Every row comes from one small tree of marks. Brackets hold a mark, then the marks that hang from it, in alphabetical order. Every link used is in the known rows. Which tree was each row made from?
Known rows:
(T (R (C Z) Q)): [ 0.58 -0.62 -1.56 -0.53 -2.56  1.35 -2.71  1.49 -5.53  0.69  4.02 -3.00
  3.47 -2.59 -0.44  0.15 -2.80  0.53  2.68  0.31  0.60  1.71  1.96 -0.16]
(Q (R (C (Z S)) T)): [-2.78 -1.92  1.51  1.00 -0.26 -1.05  2.45 -3.29  3.53  3.50 -0.39 -0.67
  1.39 -1.85 -1.84  4.34 -0.97 -3.32 -3.46 -1.92  5.40  1.97  1.41  0.66]
(T (R (C Z) H Q)): [ 0.31  1.59 -2.57 -2.09 -3.07  0.34 -3.44  3.18 -6.04 -0.08  6.06  0.10
  2.69 -4.35 -1.03 -0.03 -0.02  1.13  2.38 -1.48 -1.17  4.45  5.84 -1.71]
(S Z): [ 5.25 -6.41  0.46  2.36  0.37  3.26  3.22 -3.44  1.76 -1.58  0.11 -1.74
  1.10  2.40  2.54 -1.31  1.15  0.53  0.37  1.57  0.36  0.69 -8.74 -0.13]
(R Q): [ 1.53 -1.68  1.75  1.27  2.31  0.00  0.80 -0.41  0.93 -0.63 -0.27 -1.88
  1.22  1.28  1.21 -2.94 -0.13  2.49  4.24  4.65  2.26  0.43 -6.20 -0.13]
(T (R (H C) Q)): [ 4.00  1.14 -1.02 -1.34 -2.71  1.34 -1.99  2.37 -3.67 -3.73  1.11 -1.40
 -0.06 -2.47  0.57 -5.37 -1.62  4.79  4.88 -1.03  3.51  3.45  2.10 -4.94]
(A Q R): [-1.73  1.40  5.31  1.02  2.82  3.87  3.95 -2.08 -3.18 -5.46 -0.33 -3.36
  0.69  7.34  1.93 -2.50  1.34  2.79 -2.08  2.72 -1.64 -5.00 -7.71  1.92]
(S (Z C)): [ 6.12 -5.95  0.92  3.39 -0.99  2.55  3.96 -1.79  3.10 -0.09 -2.36  0.24
  0.58  5.03  2.61 -0.75 -1.42 -1.77 -0.72  2.22 -2.41 -0.72 -5.58 -1.08]
(A (R Q)): [-1.37  0.92  4.06  1.70  3.20  1.66  0.78 -0.78 -2.00 -2.48  0.98 -2.15
 -0.01  3.02 -0.15 -1.89  0.90  3.15  1.67  3.79  1.18 -1.39 -5.18  0.20]
(A Q): [ 0.88 -1.19  2.81  0.58  1.45  2.13  3.14 -1.76  0.02 -3.67 -1.29 -3.16
  1.18  5.45  3.16 -3.54  0.38  2.84  0.63  3.93 -0.42 -3.48 -8.83  1.62]
(Q (R (C Z) H T)): [-2.87  0.93 -2.08 -0.26 -1.56 -2.83  1.66  0.23  1.77  1.58  4.20  1.47
  2.59 -4.22 -0.09  4.35  3.26 -2.25 -0.18 -3.12  6.37  3.43  5.33 -2.74]
(H (C (Z S))): [ 2.83 -3.06  3.74  1.84  0.89  5.68 -0.52 -3.86  1.45 -4.13 -4.83 -3.21
 -2.53  3.92 -0.66 -0.70 -0.57 -0.48 -1.35 -6.29  2.28 -2.15 -3.78 -2.23]
(R (C H (Z S)) Q): [-3.39  1.02  0.51 -0.04  2.45  1.44 -0.92  0.69 -3.37  2.33 -0.43  1.64
 -1.40  1.90 -1.50 -0.09 -1.65 -3.16  0.33 -4.23 -4.01 -1.70  4.03  3.24]
(S (Z C (R H))): [ 4.80 -2.04 -1.08  0.75 -2.40 -0.06  2.35 -1.38  2.66  0.28 -0.47  4.36
 -0.09  2.18  1.54 -0.29  0.38 -1.03 -4.07  3.01 -6.31  1.55  1.02  1.81]
(H (C (Z R S))): [ 1.85 -1.51  3.36  0.95  0.73  4.80 -2.13 -4.79  1.98 -2.26 -5.14 -1.55
 -3.33  3.24 -1.75 -0.25 -2.01 -0.87 -4.45 -2.84 -0.04 -2.61 -1.46  1.91]
(C H (Z R)): [-0.73 -0.21 -1.42  1.78  1.05  5.01 -1.10 -1.47 -0.95 -0.15 -1.25 -0.10
 -0.01  1.88  0.38  0.98  1.66 -4.28 -0.76 -4.19 -1.43 -5.37 -2.22  7.95]
(S (Z (C H) (R Q))): [ 0.24 -0.06 -1.64  1.15  0.07  0.68  3.58  1.24 -1.87  3.73 -2.47  5.41
 -0.64  3.53  0.20 -2.54 -3.29 -2.68 -2.64  2.97 -7.35 -2.93  3.23  5.90]
(A (Q R)): [-1.51 -0.87  3.40  1.27  1.54  1.24  7.64 -4.02  0.69 -2.19 -0.52 -1.65
  2.40  5.87  3.16 -4.82 -2.07  1.54  0.64  4.14  4.45 -3.20 -5.64  5.31]
(R C): [ 2.59 -3.89  0.50  0.56 -0.26 -1.07 -1.49 -0.42  3.35 -1.32 -0.44 -2.58
 -0.58  1.46  3.13 -0.96 -1.14  0.15  3.82  1.74  1.21 -1.14 -6.07 -2.44]
(C Z): [ 2.88 -3.87  0.73  2.59  0.87  4.27 -0.21 -3.05  1.29 -2.49  0.00 -3.60
  2.16  2.59  1.61  1.24  2.83 -1.20  1.46 -2.38  2.70 -1.83 -6.98  0.51]
(R (H C) T): [ 2.96  0.37 -1.19 -0.64 -1.59 -0.57 -0.59  1.88  3.54 -3.51 -1.27 -2.04
 -0.96 -3.05  0.64  0.00  3.45  2.64  2.31 -3.52  5.95  2.14 -1.58 -9.15]
(A Q (R C)): [-3.20  2.10  4.53 -0.79  1.83  0.87  2.46  0.18 -3.07 -4.20  0.93 -2.84
 -0.65  6.56  2.13 -2.37 -0.92  2.32 -1.62  2.94 -3.13 -5.38 -2.87  0.37]
(T (R C Q)): [ 1.72 -1.95 -0.67 -0.90 -2.44 -1.20 -2.69  2.02 -3.34  0.71  2.57 -2.52
  1.97 -2.55  0.90 -2.67 -4.83  3.05  5.13  3.92  1.03  2.48 -1.17 -1.81]
(A Q (R (H (C Z)))): [-3.18  6.01  3.40 -0.41  1.09  5.32  2.37 -0.11 -5.56 -8.60  1.52 -1.31
 -0.91  7.13  0.23 -1.45  4.27  2.69 -3.94 -5.93 -1.32 -4.43  3.05 -2.49]
(C (Z (R Q))): [-1.31  0.38  0.28  0.35  2.42  0.74 -1.07 -1.57 -1.07  1.01  0.72 -0.58
  1.90  0.28 -1.39  0.85  0.65  0.60 -1.42  3.28 -0.78 -0.81 -0.88  4.76]
(R C H Q T): [-1.56  2.09 -2.80 -2.87 -0.40 -6.71 -1.08  4.70  1.00  2.01  2.92  1.04
  1.12 -5.82 -0.36  1.44  2.28  2.86  2.92  2.65  1.46  5.19  3.16 -7.01]

Which tree is each row?
[ 3.53  0.21 -1.55 -0.49 -2.55  0.66 -1.54  0.97 -3.77 -0.98  3.78 -0.74
  1.97 -3.39  0.01 -2.82 -0.23  3.92  4.17  2.69  0.89  5.02 -1.15 -0.33] | (T (R H Q))
[-2.48  1.71  2.29  1.02  2.63 -1.01  1.30  0.80 -1.18  0.06  0.47 -2.60
  1.48 -1.28 -1.85  1.43  2.64  2.78 -0.42  3.61  2.95  1.14 -4.23 -2.88] | (A (R Q T))
[ 1.15 -0.06  0.98 -2.03 -0.50 -2.37 -3.07 -2.11  3.14  1.03 -0.81  2.77
 -4.49 -0.57 -0.41  0.53 -1.54  0.57 -2.06  2.66 -4.92  2.17  0.83  2.09] | (Z (R C H) S)
[ 2.29  0.31  0.44  0.24 -2.70 -3.52 -0.52 -0.56  5.81  3.45 -4.37  3.18
 -1.76 -1.69 -2.20  3.73 -0.19 -0.53 -5.99  2.69 -4.15  2.69  0.86 -0.17] | (Z C (R H T) S)
[ 1.80 -0.05  1.87  0.80 -0.92  0.79  2.60 -2.37  3.37 -4.06 -0.32  0.57
 -1.70  2.04  2.96 -4.36 -0.13  1.58  3.41 -2.74  8.09  0.38  0.80 -2.55] | (Q (R (H C)))
[ 0.75 -1.02 -4.36 -2.69 -1.63 -4.12  0.58  1.76  2.15  2.22  3.00  3.10
  0.07 -5.69 -0.42  3.77  2.71  0.52 -3.80  2.31 -2.23  5.34  2.33 -2.93] | (S (Z (R C H T)))
[ 1.13 -0.92  0.89 -0.24 -0.51  1.04 -2.14 -2.01  1.00 -0.49  0.92  0.41
 -1.32  0.90 -0.59  2.88  1.32 -1.63 -1.39 -3.78 -3.01  2.22  1.39 -0.77] | (R (C (Z S)) H)
[ 1.49 -2.54  2.72  1.60  1.39  3.51 -1.34 -5.81  2.03  0.27 -2.77 -0.88
 -1.12  1.82 -1.96  2.66 -0.30 -1.92 -5.25  0.30 -2.04 -0.88 -4.55  6.50] | (C (Z R S))
[-0.26 -1.33  0.38  1.13  0.96  4.01 -1.40 -1.78 -0.91  0.80 -2.30  0.18
 -2.18  2.82 -0.02  1.37 -1.16 -4.81 -0.38 -7.01 -3.62 -3.50 -0.13  2.84] | (R (C H (Z S)))
[-0.58  1.72 -0.64 -2.11  0.42 -4.41 -1.57  3.13  0.23 -0.02  3.22  1.71
 -0.50 -1.07  1.55 -2.00  0.44  2.50  4.65  2.79 -1.10  2.74  2.69 -3.66] | (R C H Q)
[ 0.57 -2.00  0.74  3.24  1.75  6.70 -0.24 -3.56 -0.79 -0.42 -3.37 -1.01
 -1.33  3.89 -0.90  0.58  1.08 -4.69 -0.72 -7.19 -2.05 -3.88 -4.02  5.33] | (C H (Z S))
[-1.15  1.74  1.19 -1.41  1.12 -1.12 -1.78  0.07 -1.35  1.09  1.69  1.98
 -0.52 -0.35 -1.82  0.90  1.06 -0.05 -0.64 -1.52 -3.91  3.07  5.55 -0.69] | (R (C (Z S)) H Q)
[ 0.14  0.71 -3.05 -0.47 -0.87 -0.42 -1.65 -0.22  1.55  0.32  1.71  0.37
  1.82 -5.03 -2.08  5.67  6.18 -0.80 -3.79 -1.59  1.31  2.68  0.60  0.03] | (C (Z (R H T)))
[ 0.62  3.05  2.48 -1.73  0.95 -1.29 -2.09 -0.35  0.90 -1.12 -3.32  3.18
 -4.47  0.18 -1.99 -3.33 -1.97  3.77 -1.68  1.62 -1.89  2.47  3.22  0.15] | (Z (R (H C) Q) S)
[-1.08  4.16 -1.73 -2.62  0.16 -4.10 -1.32  3.54  1.14 -0.82 -0.85  1.40
 -1.36 -5.13 -1.69 -0.87  1.45  4.43 -0.54  1.81  2.60  2.77  4.63 -5.11] | (Z (R (H C) Q T))
[-3.05  1.29 -1.27 -2.29  0.70 -6.79 -1.30  2.76  1.74  3.90  0.34  0.29
  0.72 -5.24 -1.23  1.91 -1.46  2.02 -0.16  6.80  1.18  2.14  1.22 -1.88] | (Z (R C Q T))
[ 2.95 -2.57  1.89  3.30  0.02  2.97  1.20 -1.72  2.58  1.44 -6.52  0.60
 -2.64  6.34  0.86 -1.74 -3.52 -4.56 -0.02 -2.88 -4.65 -4.54 -4.17  3.75] | (Z (C H) S)
[-1.37 -2.66  0.12  0.86 -0.83 -3.69  3.42 -0.89  4.45  2.17  0.80 -1.57
  1.53 -3.03  2.05  1.15 -1.12 -0.66  2.19  2.41  8.21  1.08 -1.89 -2.43] | (Q (R C T))
[-0.93  0.12 -0.15  0.17 -0.68 -0.07  1.65 -1.67  1.10 -0.76  4.62  1.53
  1.53  0.20  2.48  0.77  1.71 -1.80  1.35 -2.69  3.95  1.26  5.08  0.51] | (Q (R (C Z) H))
[ 1.26 -1.83 -3.53  0.71 -3.53  5.34 -2.74  1.15 -5.66 -0.21  2.53 -2.02
  1.55 -1.34  0.59  0.32 -1.80 -3.18  3.01 -7.08 -1.09 -2.08  0.79  1.94] | (T (R (C H Z)))
[-0.39  3.38 -1.68 -1.34 -1.33 -6.85 -0.32  3.27  2.69  3.97 -1.22  3.59
  0.84 -3.56 -1.92  1.96  0.79  1.30 -2.69  5.60 -2.62  2.95  4.66 -1.65] | (Z C (R H Q T))
[-4.61  0.59 -2.96  1.20 -0.44 -0.16  3.22  0.57  0.00  3.21  1.46  0.40
  2.09 -1.96 -0.06  2.98  0.50 -5.57  0.60 -6.20  5.78 -2.28  4.32  1.15] | (Q (R (C H Z) T))
[ 4.50 -1.65 -2.32 -1.34 -4.65  0.40 -3.88  0.93 -1.76 -1.59  3.97 -1.68
  0.74 -3.62  1.92 -1.03 -1.36  2.45  4.17 -0.45  0.01  3.98 -0.78 -2.98] | (T (R C H))
[-5.92  1.43  0.05 -0.52  0.06 -2.15  6.46 -0.31 -0.76  0.62  2.27 -1.05
  4.20  1.19  0.43  1.76  0.17 -0.77 -3.17  0.34  4.58 -1.72  3.01  0.59] | (A (Q (R (C Z) T)))
[-0.04  0.06 -2.62 -1.12 -2.25  0.32 -2.03  3.49 -5.79  1.35  2.18 -0.71
  0.32 -2.29  0.43 -3.84 -5.22  0.32  5.89 -0.77 -1.22 -0.88  1.27  1.33] | (T (R (C H) Q))
[-2.92  2.23 -0.75 -1.25  1.12 -1.06 -0.57  1.62  0.02  0.06 -1.62 -1.19
  0.95 -3.14 -3.02  1.41  0.81  1.15 -2.43  0.17  4.15 -0.71  3.12 -3.45] | (H (C (Z (R Q T))))
[-3.85  1.49 -3.13 -1.15  0.92 -4.29 -0.15  4.48 -1.03  3.09  0.19  0.18
  0.31 -3.75 -0.14 -0.02 -0.24 -0.58  3.96 -0.18  0.97 -0.60  1.66 -2.74] | (R (C H) Q T)
[-3.03 -0.63 -0.94  1.72  0.06  2.68  2.56 -1.47 -0.82  1.11  1.25  1.13
  0.21  2.47  2.20 -0.18 -0.73 -5.64  2.85 -5.98  3.51 -4.54  2.89  4.31] | (Q (R (C H Z)))
[ 2.05 -2.46  1.98  1.37 -1.06 -2.13 -0.19 -2.21  6.03  3.81 -6.48 -0.15
 -0.89  0.16 -2.02  3.08 -3.06 -1.17 -5.82  3.93 -2.28  0.38 -3.59  1.30] | (Z C (R T) S)
[-1.40 -0.13 -0.61 -1.27  0.52 -5.51 -0.55  3.30  1.78  2.33  0.75 -2.24
  1.34 -4.25 -0.32  1.30 -0.07  1.95  2.84  4.15  2.73  2.32 -1.03 -5.41] | (R C Q T)
[ 1.35  1.74 -1.85 -1.71 -1.14 -2.03 -1.68  1.29  3.31 -2.43 -2.03 -0.23
 -1.82 -4.10 -0.57  0.26  2.52  2.52 -1.16 -0.93  3.27  1.94  0.67 -5.67] | (Z (R (H C) T))
[-1.42  0.41  0.46 -2.01  1.04 -4.21 -2.36  1.06  0.56  2.31  0.61  0.45
 -1.00 -0.36  0.81 -1.12 -2.86  2.26  1.54  7.17 -1.87 -0.37  0.20  1.24] | (Z (R C Q))
[-2.30  0.86 -1.12 -0.78  1.22 -1.54 -0.42  3.26 -2.09  1.40  0.40  0.68
 -1.12  0.96  1.52 -3.23 -1.84 -1.12  6.01 -0.02 -1.26 -2.86  0.56  0.56] | (R (C H) Q)
[ 1.95 -0.68 -0.68  2.18 -0.83  1.32 -0.22 -0.05  2.17  1.66 -4.61  1.45
 -1.84  4.28  1.52 -1.37 -3.04 -3.45 -0.18 -0.04 -4.39 -5.93 -1.53  5.23] | (Z (C H) R)
[ 3.04 -1.56 -2.57 -0.34 -3.06 -3.19  2.19  0.74  3.53  2.67 -0.43  3.78
  0.67 -2.64 -0.40  3.71  2.17 -0.52 -5.82  2.80 -3.88  3.60  1.93 -1.95] | (S (Z C (R H T)))
[-1.18  2.41  0.76 -0.61  2.02  0.62 -1.79 -2.40 -1.34  1.58 -0.03  3.11
 -0.67 -0.42 -3.42  1.46  1.30  0.44 -4.58  0.70 -4.32  2.44  3.66  5.45] | (C (Z (R H Q) S))
[-4.64  3.44 -3.27 -0.13  2.13 -0.03  0.05  2.04 -3.36  3.19  0.07  0.82
  2.15 -3.71 -3.14  2.74  2.62 -2.21 -2.00 -1.56 -0.32 -1.56  2.77  4.45] | (C H (Z (R Q T)))
[ 3.35 -0.72  1.83  0.27 -0.19  4.70 -1.23 -2.94  0.97 -4.26 -2.06 -0.50
 -2.50  2.63 -0.93 -0.67  1.88 -0.34 -1.44 -7.61  0.73  0.26  0.42 -3.39] | (R (H (C (Z S))))
[-1.80 -0.25 -0.17 -0.28  1.64 -0.69 -1.12  0.90 -1.61  0.77  2.04 -1.16
  1.57  0.69  0.43  0.50  0.04 -0.17  2.42  0.73  0.24 -0.43  1.04 -1.32] | (R (C Z) Q)
[-3.45  1.76 -1.86 -0.38  1.23  1.08 -0.43  2.53 -4.23  1.18  2.01  0.68
  0.74  1.62  0.12 -0.80  0.09 -3.15  3.70 -3.88 -1.68 -3.53  3.70  1.45] | (R (C H Z) Q)
[-2.24  5.52  1.59 -0.98  1.30 -1.12  0.47  3.45 -1.46 -3.67  0.70 -0.39
 -1.19 -1.94 -2.11 -0.80  3.52  4.84  0.14 -0.95  3.69  1.89  3.69 -8.56] | (A (R (H C) Q T))
[-3.59  1.29  0.71 -1.40  2.24 -1.91 -1.73  0.37 -1.30  4.06 -2.63  3.00
 -3.92  0.51 -1.76 -2.10 -4.90 -1.05 -0.63  1.93 -6.46 -2.29  2.77  6.03] | (Z (R (C H) Q) S)
[ 1.42  0.41 -1.24  0.10 -0.16  2.30 -2.62 -2.49  0.59 -1.53  1.74  1.20
  0.54 -0.10  0.03  2.41  4.44 -0.87 -2.61 -1.14 -1.23  0.58 -0.13  3.48] | (C (Z (R H)))
